Each row comes from the steps of one walk. Every step used is in the known rows, and no mark comes twice. Write the walk behind each row, first mark first.
In the rows, 128 means zero.
Known rows:
pozukop -> zamel: [162  99 119 156 109 161 120 158 135 116 134 162 151 100 149 178 173 133
 135 119 117 132 118 140 132 150 122 108 115 120 152 142 119 146 156 124
 148 104 162  65 105 115 128 133 147 136 167]
ruli -> zamel -> ganuta -> fera -> basafev -> gedo: [185  58 116 170  93 158  94 151 105 128 100 179 143 122 182 180 192 107
 147 131 113  93 157 187 140 169 109 136 117 125 150 136 100 124 139 157
 146 109 142  45 106 110 160 174 117 166 129]
vufopor -> fitu: [150 100 115 157 118 152 132 150 142 122 145 159 151  86 147 173 186 127
 136 112 118 109 124 133 134 162 115 115 117 117 154 152 115 156 150 128
 158 107 148  73 110 129 133 129 155 139 163]
kaga -> kitaf -> fadudu -> gedo: [175  94 121 121 102 177 114 131 153 113 109 140 136 120 141 186 154 134
 162 130 137 182 125 105 133 180  83  93 103 124 123 134 119 135 167 115
 150 112 161 102 101 112 175 108 146 121 141]
buvutig -> gedo -> fadudu: [151  86 133 131 115 158 116 156 144 119 125 163 156 104 134 183 167 125
 139 125 124 128 116 118 156 169  92 112 108 125 122 136 116 134 169 135
 149 112 159  77 109 114 147 133 123 109 156]
rokod -> sinod: [152 107 119 144 103 174 132 163 131 109 144 166 154  99 145 163 174 131
 143 109 119 119 102 109 129 145 110 108 109 127 151 145 120 150 159 119
 152 107 160  77 120 123 136 125 157 131 164]
nule -> dasov -> tanen -> gedo -> basafev: [164  88 130 119 116 170 120 159 184 122 104 188 147 130 164 204 144 124
 150 190 134 122 150 119 155 147  89 152 107 128 141 132  93 106 158 133
 149  99 167  55  87  82 144 115 140 120 137]
tanen -> gedo: [168 102 119 136 109 160 118 154 150 115 121 172 141 103 154 188 172 132
 148 133 122 131 124 122 147 160 108 121 104 121 139 139 110 136 160 137
 146 103 154  71 103 115 141 122 141 124 152]
gedo -> basafev -> fera -> ganuta -> zamel -> pozukop: [180  67 120 179 114 168 113 134 131 145 102 169 134 121 197 182 214 118
 152 112 120 118 143 194 127 176  88 117 105 117 179 115  82 131 137 158
 110 101 170  33 111  98 162 140 134 142 151]
rokod -> buvutig -> gedo -> basafev: [163  77 135 148 114 179 115 152 159 104 129 161 143  98 141 165 173 125
 140 138 130 142 121 123 148 158  69 109  97 117 119 134 101 130 163 126
 144 119 193  71 115 109 150 134 135 128 163]
nule -> dasov -> tanen: [157  95 137 123 120 175 132 173 159 121 125 177 159 127 149 189 141 118
 142 152 137 116 121 117 139 140 112 135 122 125 152 141 106 122 165 132
 164 103 159  70  94 108 131 117 151 117 142]
sinod -> rokod -> buvutig: [157 115 127 148 101 198 124 172 127 100 147 167 149  97 129 149 167 131
 149 113 121 140  86 106 128 136  95 103 100 126 142 147 115 146 173 121
 155 115 175  88 121 116 143 124 157 140 169]
kitaf -> fadudu -> gedo: [173  89 125 129  98 170 118 140 153 111 117 147 136 120 145 184 159 131
 154 136 134 163 124 108 143 170  91 103 100 120 135 132 116 135 160 125
 148 117 158  88 103 115 158 117 145 122 145]
ruli -> gedo -> basafev: [161  82 142 135  93 165 116 132 152 124 119 175 139 116 147 174 187 124
 134 143 119 117 141 132 154 154  99 118 116 124 131 129 119 128 149 135
 146 112 164  70 108 104 153 150 138 137 147]
dasov -> tanen: [162  99 130 131 115 168 127 164 151 120 133 172 150 113 148 185 160 122
 142 130 129 123 115 123 138 147 111 122 118 122 149 142 113 131 162 132
 154 100 162  74 100 116 133 123 150 120 149]
kaga -> kitaf -> fadudu -> gedo -> basafev -> fera -> ganuta -> zamel: [194  58 126 142 102 180 106 105 157 147  77 146 113 146 189 189 180 121
 173 131 132 177 150 161 122 205  54 105  90 124 145 106  86 117 142 138
 114 106 172  68 108  90 202 123 137 134 131]
rokod -> buvutig -> gedo -> basafev -> fera -> ganuta -> zamel: [180  53 139 170 117 183 112 139 151 135 104 164 128 123 183 167 193 111
 153 125 126 139 130 174 130 183  56 116  88 117 145 113  74 118 150 153
 114 114 193  47 123 100 168 142 128 137 157]
zamel -> ganuta -> fera: [184  79 117 152 106 160 107 159 121 128 123 177 149 104 168 169 182 116
 148  99 117 103 128 154 128 169 122 121 116 124 158 137 105 135 154 137
 141  98 147  61 110 132 152 155 138 147 144]
nule -> dasov: [159  95 135 132 117 169 132 166 146 118 128 170 157 117 145 178 154 123
 139 131 132 117 116 118 140 147 114 122 119 123 149 142 110 137 158 134
 162 107 155  72 104 120 133 127 152 120 149]
fitu -> zamel -> ganuta -> fera: [182  81 102 169 114 152 115 157 128 126 118 174 152  99 167 166 184 115
 146  96 112  88 142 175 121 168 115 121 117 132 167 136 106 133 155 140
 142  99 145  59 107 123 146 153 137 159 156]
vufopor -> fitu -> zamel -> ruli: [149  91 100 187 121 138 146 150 138 122 141 149 155  84 140 171 199 131
 132 115 116  98 147 167 127 146 123 119 110 111 168 152 120 142 154 136
 163 110 153  64 103 111 122 130 145 165 179]
fadudu -> gedo -> basafev -> fera -> ganuta -> zamel: [190  54 131 160 109 170 114 123 162 144  99 169 113 143 199 179 199 112
 153 130 119 141 147 168 136 184  69 124  94 119 160 107  81 125 133 158
 113 110 170  44 113  98 169 137 133 135 137]
vufopor -> fitu -> zamel -> ruli -> gedo: [143  88 114 183 106 142 142 135 138 126 130 157 151  96 135 168 205 127
 127 134 111  94 163 170 133 145 125 123 113 113 157 146 126 127 160 145
 164 118 152  66 103 104 130 142 134 174 175]
ruli -> gedo -> basafev -> fera -> ganuta -> zamel -> fitu -> vufopor: [155  66 130 179 100 152 117 101 151 155 107 174 136 113 195 169 232 115
 143 130  99 102 172 205 115 193 100 130  96 116 169 115  97 130 127 147
 119 114 154  22 111  93 175 146 139 157 159]
sinod -> rokod -> buvutig -> gedo -> basafev -> fera: [166  73 147 147 101 203 118 160 158 112 124 164 141 109 155 155 179 122
 146 135 127 137 114 120 136 159  59 115  94 121 125 132  88 131 160 137
 133 115 198  72 128  95 162 137 134 143 160]
kaga -> kitaf -> fadudu -> gedo -> basafev -> fera -> ganuta: [199  62 127 128  97 183 106 112 165 140  84 145 118 139 183 191 174 120
 175 136 142 163 147 136 134 201  54 108  93 127 131 112  90 122 143 133
 122 102 171  74 108  94 200 124 138 132 122]
fera -> basafev -> gedo -> fadudu: [155  81 130 133  94 153 109 149 110 125 115 172 140 128 144 182 180 127
 153 142 122 118 140 135 173 158  92 128 111 126 126 137 122 134 151 141
 152 111 140  71 107  97 157 146 120 118 131]
sinod -> rokod -> buvutig -> gedo: [155  99 138 146 108 197 121 171 140  96 138 160 151  95 126 150 165 128
 143 120 125 148  91 107 132 151  82 105  97 125 127 146 106 140 182 130
 153 120 186  89 123 114 146 126 142 135 173]
sinod -> rokod: [158 109 132 138 104 180 127 166 132 113 139 167 149 101 138 161 171 129
 140 107 118 126  97 112 130 147 109 109 113 127 149 146 116 152 162 130
 155 106 159  84 115 118 139 129 155 135 161]
rokod -> buvutig -> gedo -> basafev -> fera -> ganuta: [185  57 141 155 111 186 111 144 158 128 111 163 133 114 176 169 187 109
 154 131 136 125 128 149 142 178  57 119  92 120 131 118  78 122 150 149
 123 109 191  53 124 104 167 144 128 135 149]
tanen -> gedo -> basafev -> fera: [180  75 127 137 102 165 115 143 168 130 108 176 131 118 182 193 186 125
 151 148 123 122 146 136 152 169  84 132 101 118 139 125  94 128 138 145
 125  97 165  54 108  96 157 133 134 132 140]
kitaf -> kaga: [169  97 120 128 104 169 124 148 132 117 132 151 149 106 144 182 171 135
 147 107 127 134 106 121 128 162 107 100 111 124 138 139 119 149 161 121
 151 105 154  89 115 125 154 127 153 122 151]
nule -> dasov -> tanen -> gedo -> basafev -> fera: [174  73 137 121 110 177 122 159 189 134  96 189 142 141 185 207 153 116
 155 190 135 114 155 129 152 155  81 157 108 123 144 125  81 101 149 147
 137  94 170  49  93  78 152 119 134 126 128]
nule -> dasov -> tanen -> gedo -> basafev -> fera -> ganuta: [186  67 135 127 113 178 116 153 183 145  86 189 135 146 199 208 159 107
 164 181 139 106 157 146 148 167  76 162 101 130 152 117  70  97 146 156
 129  90 167  37  96  78 160 124 134 129 122]
sinod -> rokod -> buvutig -> gedo -> basafev -> fera -> ganuta -> zamel: [174  64 143 168 109 200 112 146 145 130 106 167 129 121 175 152 191 114
 153 123 120 142 117 162 121 176  51 116  86 125 147 118  73 122 156 151
 117 114 197  54 129  91 172 141 133 148 164]
buvutig -> rokod -> sinod: [142 117 109 146  91 184 138 175 123 103 147 167 147  93 138 159 177 135
 146 108 115 119  93 103 127 144 105 113 107 125 142 150 121 152 170 124
 150 112 166  73 119 118 135 112 164 131 164]
dasov -> nule: [164  96 134 127 117 166 134 164 146 120 127 169 157 115 141 179 157 118
 135 129 130 110 113 123 140 147 116 121 121 119 150 141 110 140 161 129
 159 102 157  73 106 119 137 125 153 118 149]
ganuta -> fera -> basafev -> gedo -> fadudu: [165  68 133 136  88 156 105 147  99 133 107 179 134 135 154 178 183 119
 159 139 121 116 146 149 167 163  91 137 110 121 132 131 114 130 145 147
 143 108 133  66 109 101 163 160 114 128 125]
kaga -> kitaf -> fadudu -> gedo -> basafev -> fera: [186  67 129 122  94 183 111 118 169 129  95 145 126 134 169 191 168 128
 166 144 138 172 146 120 138 189  60 103  99 120 122 120 102 126 146 124
 130 106 172  86 107  93 192 120 138 129 128]
fadudu -> gedo -> basafev -> fera -> ganuta -> zamel -> fitu: [181  55 124 169 109 163 108 116 162 144 103 169 122 131 202 179 213 117
 151 130 109 144 154 180 126 188  79 125  92 115 168 107  82 133 134 147
 111 112 164  30 106  99 172 129 130 142 143]
vufopor -> fitu -> zamel -> ganuta -> fera -> basafev: [179  71  96 189 116 138 116 150 121 138 114 173 147  90 172 162 200 115
 153 101 106  66 167 197 124 174 107 136 113 130 170 144  97 142 141 137
 147  98 136  49 110 119 151 162 135 180 147]

Which walk is each row?
[190  44 131 174 103 165 118 124 152 146  99 162 115 144 194 181 210 116
 151 135 124 145 156 180 136 169  84 127  87 105 165 107  85 114 134 166
 118 112 178  35 107  90 162 142 125 148 142]
fadudu -> gedo -> basafev -> fera -> ganuta -> zamel -> ruli
[141 106 112 160 114 145 130 141 144 119 149 161 162  74 152 168 199 133
 136 109 110 113 130 146 120 168 128 114 106 113 158 149 122 162 147 116
 155 112 144  53 103 124 139 120 158 134 173]
zamel -> fitu -> vufopor
[169  63  99 185 106 135 113 142 112 133 108 172 141 104 176 162 205 112
 149 125 107  73 186 203 137 179 102 144 118 131 163 146  99 136 143 149
 150 106 129  51 109 107 158 165 123 179 140]
vufopor -> fitu -> zamel -> ganuta -> fera -> basafev -> gedo
[160  85 127 168 111 153 132 153 119 126 130 159 144 113 146 175 191 133
 133 113 119 140 122 160 126 144 129 109 105 103 165 136 118 132 153 145
 148 110 165  62 103 115 130 134 142 139 169]
ganuta -> zamel -> ruli
[171  79 124 174 114 153 126 147 115 138 118 160 138 117 161 175 197 124
 143 103 122 131 123 178 124 155 123 113  99 108 174 128 106 127 151 153
 140 107 164  50 106 114 139 138 141 142 164]
fera -> ganuta -> zamel -> ruli
[188  66 124 159 110 162 110 130 155 148  90 178 119 130 203 192 198 118
 158 136 117 126 149 178 137 185  78 133  92 121 161 111  78 119 134 159
 109  97 165  37 109  92 166 136 132 137 143]
tanen -> gedo -> basafev -> fera -> ganuta -> zamel
[160  66  93 179 103 132 105 139 104 138 105 175 146 108 167 170 201 115
 158 132 102  70 184 197 149 180  94 146 113 136 154 142 108 128 147 145
 147 107 122  51 108  97 166 165 112 170 139]
vufopor -> fitu -> zamel -> ganuta -> fera -> basafev -> gedo -> fadudu
[167  81  90 186 120 141 122 148 133 131 127 169 154  83 168 163 196 115
 144  98 105  74 156 185 117 177 116 127 118 130 175 147 103 141 152 136
 148 100 137  56 108 125 144 151 141 175 162]
vufopor -> fitu -> zamel -> ganuta -> fera
[175  62 125 172 111 159 112 125 142 151 107 172 135 118 196 179 213 118
 146 113 108 121 143 192 117 184  94 121 101 116 175 113  86 137 130 143
 115 102 160  28 109 105 163 136 138 144 152]
gedo -> basafev -> fera -> ganuta -> zamel -> fitu
[186  60 127 151  91 154  98 151 102 130 104 179 134 124 175 169 190 112
 153 126 120 100 158 172 150 171 109 138 116 126 146 137 102 130 143 151
 143 104 140  55 111 114 166 170 119 151 121]
zamel -> ganuta -> fera -> basafev -> gedo
[185  61 111 167 100 146 107 149 107 128 100 177 137 120 174 166 194 112
 151 122 114  86 171 195 142 171 102 138 117 133 155 137 103 129 146 153
 144 104 137  55 108 104 160 168 119 164 134]
fitu -> zamel -> ganuta -> fera -> basafev -> gedo
[152  95 118 164 117 152 121 144 130 124 132 165 152  99 154 173 194 134
 134 108 105 140 120 162 116 162 123 108 110 114 168 136 115 151 154 125
 143 112 151  57 102 123 138 120 146 134 170]
ganuta -> zamel -> fitu
[184  53 149 157  86 166 118 126 140 150 102 169 128 134 176 180 211 111
 143 141 128 102 159 171 147 158 101 131 103 110 148 113 100 108 136 165
 129 105 171  42 112  93 163 164 122 158 138]
zamel -> ruli -> gedo -> basafev -> fera -> ganuta
[193  68 110 172 110 150 109 158 117 133 105 179 144 107 170 165 188 114
 154  99 113  81 154 188 129 166 107 131 112 133 163 133 100 134 145 140
 142  96 144  53 108 117 154 165 130 165 140]
fitu -> zamel -> ganuta -> fera -> basafev
[175  65 137 142  92 159 113 149 107 127 110 175 128 131 163 173 188 116
 150 131 126 118 147 155 155 162 100 135 116 116 140 137 106 138 140 151
 146 109 140  67 111 111 156 161 126 139 127]
ganuta -> fera -> basafev -> gedo
[168  64 140 170  97 157 117 120 129 145 103 169 128 131 161 174 209 121
 138 136 117 124 154 186 138 154 108 123  99 112 158 115 107 107 145 155
 133 113 171  43 105  93 156 157 129 155 155]
fera -> ganuta -> zamel -> ruli -> gedo -> basafev
[185  77 133 149 109 170 122 150 137 141 117 166 137 119 181 178 187 110
 152 101 129 107 118 150 133 174 101 119 110 121 158 126  95 139 142 154
 132  97 156  58 117 122 152 140 143 131 141]
basafev -> fera -> ganuta
[194  67 114 175 103 161  96 160 115 133 106 180 150 109 179 179 187 110
 151 108 112  88 138 180 127 164 114 129 111 125 158 134  97 130 139 145
 143 100 148  42 107 124 153 171 129 168 135]
ruli -> zamel -> ganuta -> fera -> basafev
[164  73 109 178 113 145 114 113 162 150 102 174 133 100 210 184 223 124
 157 135 102 116 169 199 117 200  93 138  81 114 173 118  83 134 127 144
 111 103 154  14 105  90 171 124 141 147 160]
tanen -> gedo -> basafev -> fera -> ganuta -> zamel -> fitu -> vufopor
[173  79 127 137 106 166 117 136 170 114 125 166 130 118 158 177 179 126
 141 142 125 145 136 117 156 160  82 117 103 120 134 128 107 138 147 130
 142 115 170  70 106 106 149 130 140 126 142]
fadudu -> gedo -> basafev
[139 108 104 176 113 144 124 141 143 118 148 158 164  70 156 171 198 138
 133 118 103 122 137 162 112 164 136 114 105 114 163 149 125 161 149 111
 150 110 151  43  99 113 132 122 156 146 185]
pozukop -> zamel -> fitu -> vufopor
[157  99 112 171 119 162 123 153 119 118 126 163 151 105 155 176 195 134
 139 107 116 137 120 163 126 155 118 103 113 115 173 138 110 144 162 140
 138 110 161  61 104 116 138 124 142 131 169]
ganuta -> zamel -> pozukop
[184  52 133 175 107 159 123 135 132 153 104 164 126 131 188 180 210 119
 147 117 123 120 145 191 128 163 100 123  96 105 173 113  89 119 128 161
 120 101 175  34 110  96 155 150 133 150 151]
gedo -> basafev -> fera -> ganuta -> zamel -> ruli
[133  90 108 177 103 138 135 133 131 132 128 161 156 100 127 175 203 129
 136 142 107  90 161 163 145 146 116 125 108 119 148 142 135 119 165 142
 162 117 144  65 102  92 138 142 121 165 173]
vufopor -> fitu -> zamel -> ruli -> gedo -> fadudu
[182  74 132 163 114 167 122 144 132 147 111 168 132 128 188 176 193 113
 150  97 119 120 121 174 120 178 101 115 107 119 171 121  91 135 141 158
 123 100 157  52 116 117 154 139 143 133 149]
basafev -> fera -> ganuta -> zamel
[179  58 146 158  97 170 113 117 144 154  95 177 122 141 188 176 207 109
 146 131 114 113 152 182 136 178  86 125 106 121 157 108  92 115 135 162
 117 107 166  45 115  96 171 158 130 145 141]
ruli -> gedo -> basafev -> fera -> ganuta -> zamel
[192  70 116 170  99 156  95 160 108 134 108 178 144 108 175 172 187 120
 154 110 113 104 146 183 130 162 122 129 111 126 160 134 102 134 144 132
 135  95 153  43 107 115 151 169 128 164 141]
pozukop -> zamel -> ganuta -> fera -> basafev
[172  65 112 161  87 149  85 149  92 135  99 181 143 126 170 179 188 121
 160 142 109 108 164 182 154 169 108 140 110 131 143 132 112 120 151 142
 136 103 138  44 105  92 166 171 104 154 132]
pozukop -> zamel -> ganuta -> fera -> basafev -> gedo -> fadudu
[174  61 110 165  90 154  86 149  99 133  96 182 150 127 174 186 188 111
 155 139 109  89 156 180 152 170 100 139 110 130 141 132 108 115 144 153
 144 109 135  44 105  99 167 174 105 157 126]
ruli -> zamel -> ganuta -> fera -> basafev -> gedo -> fadudu
[184  64 133 130  90 176 114 127 169 126 104 150 126 135 173 188 174 125
 157 150 135 152 145 124 148 180  67 113  97 116 135 117 100 127 138 134
 128 112 170  72 108  96 175 129 137 129 131]
kitaf -> fadudu -> gedo -> basafev -> fera
[176  60 145 173  94 165 124 130 120 154 101 167 127 141 176 175 212 113
 144 123 118 119 145 191 127 162 118 123 103 106 166 115 102 108 148 174
 129 110 164  45 112 103 156 155 123 156 150]
basafev -> fera -> ganuta -> zamel -> ruli -> gedo
[162  90 119 169 104 154 125 160 124 119 136 154 152 101 143 180 185 136
 132 125 121 136 126 152 131 134 137 111 108 105 157 142 124 134 157 133
 152 106 170  57 100 107 120 138 138 150 172]
pozukop -> zamel -> ruli
[168  93 110 177 121 162 117 146 114 130 116 164 144 108 169 176 199 124
 149  99 119 128 121 181 123 168 112 107 106 122 182 129  98 140 158 149
 129 106 157  49 107 117 146 129 142 135 164]
fera -> ganuta -> zamel -> pozukop
[166  79 136 139  97 157 116 151 118 119 117 168 135 124 151 175 183 124
 144 135 127 121 141 142 161 156 100 126 116 120 134 142 114 143 145 145
 155 112 148  72 109 108 149 146 132 128 132]
fera -> basafev -> gedo
[137 102 110 174 120 141 130 135 138 125 142 161 158  81 158 166 206 135
 135 106  99 126 134 171 107 174 128 111 102 111 172 143 118 159 146 120
 147 116 146  47 103 120 140 118 158 135 182]
ganuta -> zamel -> fitu -> vufopor
